What can hang from each mark:
bedo: lasa
lomitof: savo
pepoda: lato savo vuda
lasa: difil lato
gesam: pife
sezapek: savo
savo: lomitof pepoda sezapek
difil: lasa
lato: lasa pepoda
pife: bedo gesam

Every row comes from one small tree of marks. Brackets hold a mark, then the marks that hang from it, in alphabetical order. Every link used is in the known rows. Which tree was each row made from?
Known rows:
(lato (lasa difil) (pepoda (savo lomitof sezapek) vuda)): [-2.01  4.75  1.92  1.47  2.70  2.44  0.04 -3.05 -1.02 -1.24 -2.56  2.66
 -3.18  0.80  0.28  1.90 -1.26 -2.04 -3.08  2.00  1.42]
(pife (bedo (lasa difil)) gesam): [-0.32  0.34  0.07  2.79  0.33  2.32 -0.06 -0.21  1.42 -1.12  0.26  2.51
  2.88 -5.60  0.79 -0.95  0.01 -1.27  1.18  2.71 -0.01]
(pife (bedo (lasa difil (lato pepoda))) gesam): [ 0.32  0.83  2.31  3.33  0.43  3.68 -0.76  0.19  2.11 -1.29 -0.21  2.25
  1.35 -5.68  1.00  1.17  0.66 -2.13  1.25  3.55  0.31]
(sezapek (savo lomitof (pepoda (lato (lasa difil)) vuda))): [-3.52  5.35  0.35 -0.25  3.48  2.84  0.88 -2.34  1.36 -0.78 -4.40  1.98
 -1.76  1.83 -0.21  2.58  0.04 -0.32 -2.35  2.32  0.45]
(pepoda (lato lasa) (savo sezapek) vuda): [-1.51  4.59 -0.38 -0.80  3.29 -0.78  0.39 -0.81 -0.16 -1.92 -5.45  4.58
 -0.08  0.56  2.59  0.84 -2.86 -1.94 -5.12  0.14  1.38]
(bedo (lasa difil (lato (pepoda (savo lomitof sezapek))))): [-2.36  5.01  2.15  1.73  1.44  2.99 -1.02 -1.05  0.59 -0.05 -1.10  3.89
 -2.32 -2.68 -0.64  2.66  1.37 -3.10  0.24  1.77  1.19]
(pife (bedo (lasa difil lato)) gesam): [-0.65  1.18  0.09  2.58  0.92  2.82 -0.51  0.93  2.35 -1.20 -0.42  4.31
  2.99 -6.15  0.48  0.30 -0.09 -1.59  1.40  3.19  0.12]
(difil (lasa (lato pepoda))): [ 0.44  3.30  0.98  0.71 -0.67  1.88 -1.42 -0.79  0.75 -1.37 -0.76 -0.20
 -1.36 -2.14 -0.66  1.02 -0.75 -1.07 -1.42  0.87  0.66]
(lomitof (savo (pepoda (lato (lasa difil)) vuda) sezapek)): [-2.38  4.28  0.71  0.50  3.05  2.40  0.69  0.59 -1.39 -1.16 -4.77  2.93
 -1.30  1.04  0.68  1.78 -3.55 -1.59 -4.40  0.79 -0.62]
(lato (lasa difil) (pepoda savo vuda)): [-1.39  4.21 -0.04  1.43  1.66  1.51 -0.26 -2.39  0.05 -1.70 -3.97  0.97
 -0.54  0.19  2.24  1.63 -0.78 -1.19 -4.38  3.08  0.51]
(bedo (lasa difil lato)): [-1.60  3.89 -1.48  1.17  0.25  2.22 -1.11  0.00  1.79  0.22 -1.17  3.32
  1.31 -4.47  0.44  1.23  1.42 -0.42 -0.86  2.33 -0.41]
(gesam (pife (bedo (lasa (lato pepoda))))): [ 0.76  0.43  1.79  2.58  0.21  1.65  0.46 -0.24  1.17 -1.46 -0.15  0.33
  0.29 -2.46  1.20  1.27  2.30 -0.50 -0.94  2.00  0.39]
(sezapek (savo lomitof pepoda)): [-2.89  3.23  0.40 -1.02  0.84  2.60 -0.12 -2.10  1.06 -0.15  0.07 -1.03
 -2.21  1.75 -2.30 -0.06  1.48 -0.30  1.33 -0.04  0.94]
(pife (bedo lasa)): [ 0.29  0.63  0.35  1.72 -0.84  0.72 -0.33 -0.58  0.91 -0.54 -0.08  0.37
  1.55 -4.11  0.98 -0.43  1.87 -0.66 -1.67  0.52  0.79]
(gesam (pife (bedo lasa))): [ 0.12 -0.03 -0.52  2.10  0.10  0.24  1.19 -0.60  0.55 -1.43  0.29  0.69
  1.66 -2.42  1.11 -0.93  1.60  0.34 -1.02  1.28  0.02]
(pepoda (lato lasa) (savo lomitof sezapek)): [-1.72  4.55  0.50 -0.26  2.99  0.27  0.25 -1.10 -1.28 -0.97 -3.34  3.64
 -1.83  0.56  0.32  1.10 -0.77 -2.44 -2.13 -0.20  1.18]
(savo (pepoda (lato lasa) vuda) sezapek): [-0.43  3.82  1.53 -0.08  2.49  2.05  0.60 -1.53 -0.51 -1.60 -3.48  0.85
 -2.04  0.89  1.46  1.31 -2.80 -0.80 -4.72  0.13  0.95]
(savo lomitof pepoda sezapek): [-1.46  2.82  1.67  0.16  0.84  3.56 -0.43 -1.93 -1.11 -0.36  1.60 -0.55
 -3.69  0.80 -1.94 -0.44 -0.45 -0.76  0.38 -0.81  0.77]
(lomitof savo): [-1.80  1.85 -2.01 -0.62 -0.27  0.26 -1.09  1.24 -0.95 -0.34 -1.44  1.33
  0.85 -0.27 -0.34 -1.43 -0.38 -0.68 -1.23 -0.78 -0.85]
(lomitof (savo (pepoda lato vuda) sezapek)): [-2.37  3.15  0.53 -1.10  1.75  1.25 -0.30  1.44 -0.90 -1.15 -3.74  2.79
 -1.16  1.65  0.80 -0.10 -3.20 -1.55 -3.31 -1.27 -0.14]
(difil lasa): [-0.21  2.91 -1.22  0.11 -0.78  0.53 -0.67 -1.17  0.20 -1.26 -0.28  0.17
  0.11 -2.10 -0.75 -1.09 -1.54 -0.17 -1.49  0.07  0.45]
(savo lomitof (pepoda vuda)): [-2.17  3.28  0.04 -0.12 -0.12  2.87 -1.07 -2.17 -0.05 -0.94 -0.25 -0.41
 -2.39  1.02 -0.66 -0.32 -0.11  0.33 -1.94  0.50  0.58]
(gesam (pife (bedo (lasa difil (lato pepoda))))): [-0.01  1.05  1.23  3.46  1.16  2.67  0.75 -0.32  1.41 -1.24 -0.37  1.60
  0.62 -2.88  1.25  1.73  2.21 -0.33 -0.42  3.56 -0.52]

Which tree is each row?
[-3.15  5.67 -0.28  0.31  4.18  0.86  0.37 -1.50 -0.49 -1.26 -4.77  6.27
 -1.34  0.48  1.13  1.65 -1.95 -1.94 -3.73  1.69  0.81]  (pepoda (lato (lasa difil)) (savo lomitof sezapek) vuda)
[-1.26  4.72  0.32  0.12  0.05  0.47 -1.47 -0.62  1.52 -2.54 -3.58  2.14
 -0.73 -1.11  0.73  1.37 -2.27 -2.00 -3.50  1.28  1.78]  (difil (lasa (lato (pepoda savo vuda))))
[-1.79  3.62 -0.82 -1.16  2.66 -0.65 -0.19  0.29 -0.17 -1.13 -3.24  4.34
  0.12  0.28  1.77 -0.73 -1.47 -2.07 -1.57 -0.55  0.59]  (pepoda lato (savo sezapek))
[-1.25  4.47  0.98  0.73  3.41  3.02  0.85 -1.62 -0.25 -1.31 -3.61  2.17
 -1.76  0.52  1.48  1.81 -2.88 -0.60 -4.33  1.70  0.06]  (savo (pepoda (lato (lasa difil)) vuda) sezapek)
[ 0.10  0.55  0.64  1.69 -0.01  1.86 -0.75  0.94  2.19 -1.45 -0.22  2.99
  2.67 -5.74  0.45 -0.16  0.04 -1.76  0.89  1.57  1.00]  (pife (bedo (lasa lato)) gesam)
[-1.83  5.26  2.24  0.20  1.16  1.39 -1.14 -1.34  0.47 -2.16 -2.04  3.72
 -3.29 -0.53 -1.29  1.64 -2.71 -2.88 -2.27  0.24  2.61]  (difil (lasa (lato (pepoda (savo lomitof sezapek) vuda))))
[-1.55  3.61  1.28 -0.34  2.13  1.45  0.40  0.72 -1.62 -1.49 -4.56  1.61
 -1.59  1.49  0.70  1.37 -3.49 -1.79 -4.87 -0.78  0.39]  (lomitof (savo (pepoda (lato lasa) vuda) sezapek))
[-1.52  4.06  1.14 -0.54  2.08  1.05 -1.10 -0.40  0.86 -1.82 -2.89  3.89
 -1.44  0.39  1.50  0.96 -2.03 -2.17 -2.72  0.53  1.78]  (lasa (lato (pepoda (savo sezapek) vuda)))
[-2.55  4.61 -0.63  0.38  1.77  1.81 -1.45 -0.44  1.53 -1.46 -3.72  3.89
 -0.07 -0.25  2.07  1.42 -0.60 -1.31 -2.62  3.06  0.24]  (lasa difil (lato (pepoda savo vuda)))
[-2.56  4.09 -0.24 -1.02  2.66  0.03 -0.50 -0.34 -0.62 -0.78 -2.44  4.78
 -1.42  0.59  0.31 -0.32 -0.45 -2.31 -0.66 -0.67  0.74]  (pepoda lato (savo lomitof sezapek))
[-2.75  4.69  0.91 -1.12  2.49  1.75  0.61 -2.25  1.22 -1.00 -4.13  0.65
 -2.10  2.27 -0.27  2.14  0.19 -0.46 -2.91  0.78  1.32]  (sezapek (savo lomitof (pepoda (lato lasa) vuda)))
[-1.95  4.65 -2.01  0.49  2.87  0.33  0.19 -0.47 -0.12 -1.08 -5.09  3.26
  1.04 -0.54  2.32  1.32 -0.36 -1.39 -2.99  2.43 -0.48]  (pepoda (lato (lasa difil)) savo)
[-1.63  3.40  1.62 -0.31  1.84  2.87 -0.35 -1.02 -0.94 -0.40 -0.50  1.07
 -3.40  1.04 -0.75  0.12 -0.36 -1.08 -0.33 -0.74  0.19]  (savo lomitof (pepoda lato) sezapek)
[-1.73  4.36  0.26  1.70  0.29  2.03 -1.34 -0.31  1.61 -0.39 -2.68  2.24
  0.22 -3.24  1.36  2.36  1.84 -2.23 -0.93  2.83  0.38]  (bedo (lasa difil (lato (pepoda savo))))
[-2.31  4.91  0.00  1.35  0.54  1.68 -1.34 -0.65  2.15 -0.96 -3.91  3.62
  0.47 -2.84  2.13  2.45  0.72 -1.94 -2.97  3.15  0.84]  (bedo (lasa difil (lato (pepoda savo vuda))))
[-2.24  2.63  0.47 -0.65  0.81  1.83 -0.38  0.61 -1.12 -1.22 -1.55  1.22
 -1.48  1.42 -0.54 -0.72 -3.36 -1.15 -2.62 -1.25  0.34]  (lomitof (savo (pepoda vuda) sezapek))
[-1.38  3.66  0.53 -0.88  2.25  1.49  0.99 -1.33  1.11 -0.93 -3.78 -1.09
 -0.81  1.37  0.35  1.71  0.22 -0.63 -1.90  0.56  0.66]  (sezapek (savo (pepoda (lato lasa))))
[-2.34  5.13 -0.86  0.09  4.32  0.19  0.69 -0.87  0.02 -1.64 -5.59  5.92
  0.20  0.07  2.63  1.24 -2.99 -1.78 -4.65  1.76  0.57]  (pepoda (lato (lasa difil)) (savo sezapek) vuda)
[-1.78  3.94 -0.10 -0.46  0.91  0.77 -1.70 -0.38  1.41 -1.73 -3.58  2.61
 -0.37  0.13  1.98  1.01 -0.53 -1.57 -3.08  1.40  1.19]  (lasa (lato (pepoda savo vuda)))
[-2.80  5.04 -1.50  0.71  2.75  1.07 -0.13 -1.07 -0.66 -0.60 -4.17  3.62
 -0.50 -0.12  0.79  1.58  0.67 -1.59 -2.05  2.36 -0.32]  (pepoda (lato (lasa difil)) (savo lomitof))
[-3.16  4.61 -0.44 -1.39  2.96 -0.38 -0.63 -0.68 -0.08 -1.26 -3.66  6.14
 -1.19  1.07  1.13 -0.27 -1.54 -2.00 -2.65 -0.40  1.18]  (pepoda lato (savo lomitof sezapek) vuda)
[-1.42  4.18 -1.67  0.32  2.65  0.98  0.11 -1.22  0.42 -0.99 -4.63  3.63
  0.87 -0.74  2.62  1.08 -1.15  0.25 -4.91  2.57 -0.64]  (pepoda (lato (lasa difil)) vuda)
[ 0.46 -0.29  0.50  1.94 -0.58  1.33 -0.32 -0.19  1.28 -1.39  0.36  1.32
  2.56 -5.20  0.71 -1.41  0.08 -1.46  0.68  1.14  0.87]  (pife (bedo lasa) gesam)
[-1.46  3.28 -0.53 -0.78  1.01  1.57 -0.74 -0.73  0.69 -1.29 -3.21  0.80
 -0.58  0.79  2.12 -0.02 -1.05  0.00 -3.53  0.65 -0.10]  (savo (pepoda lato vuda))
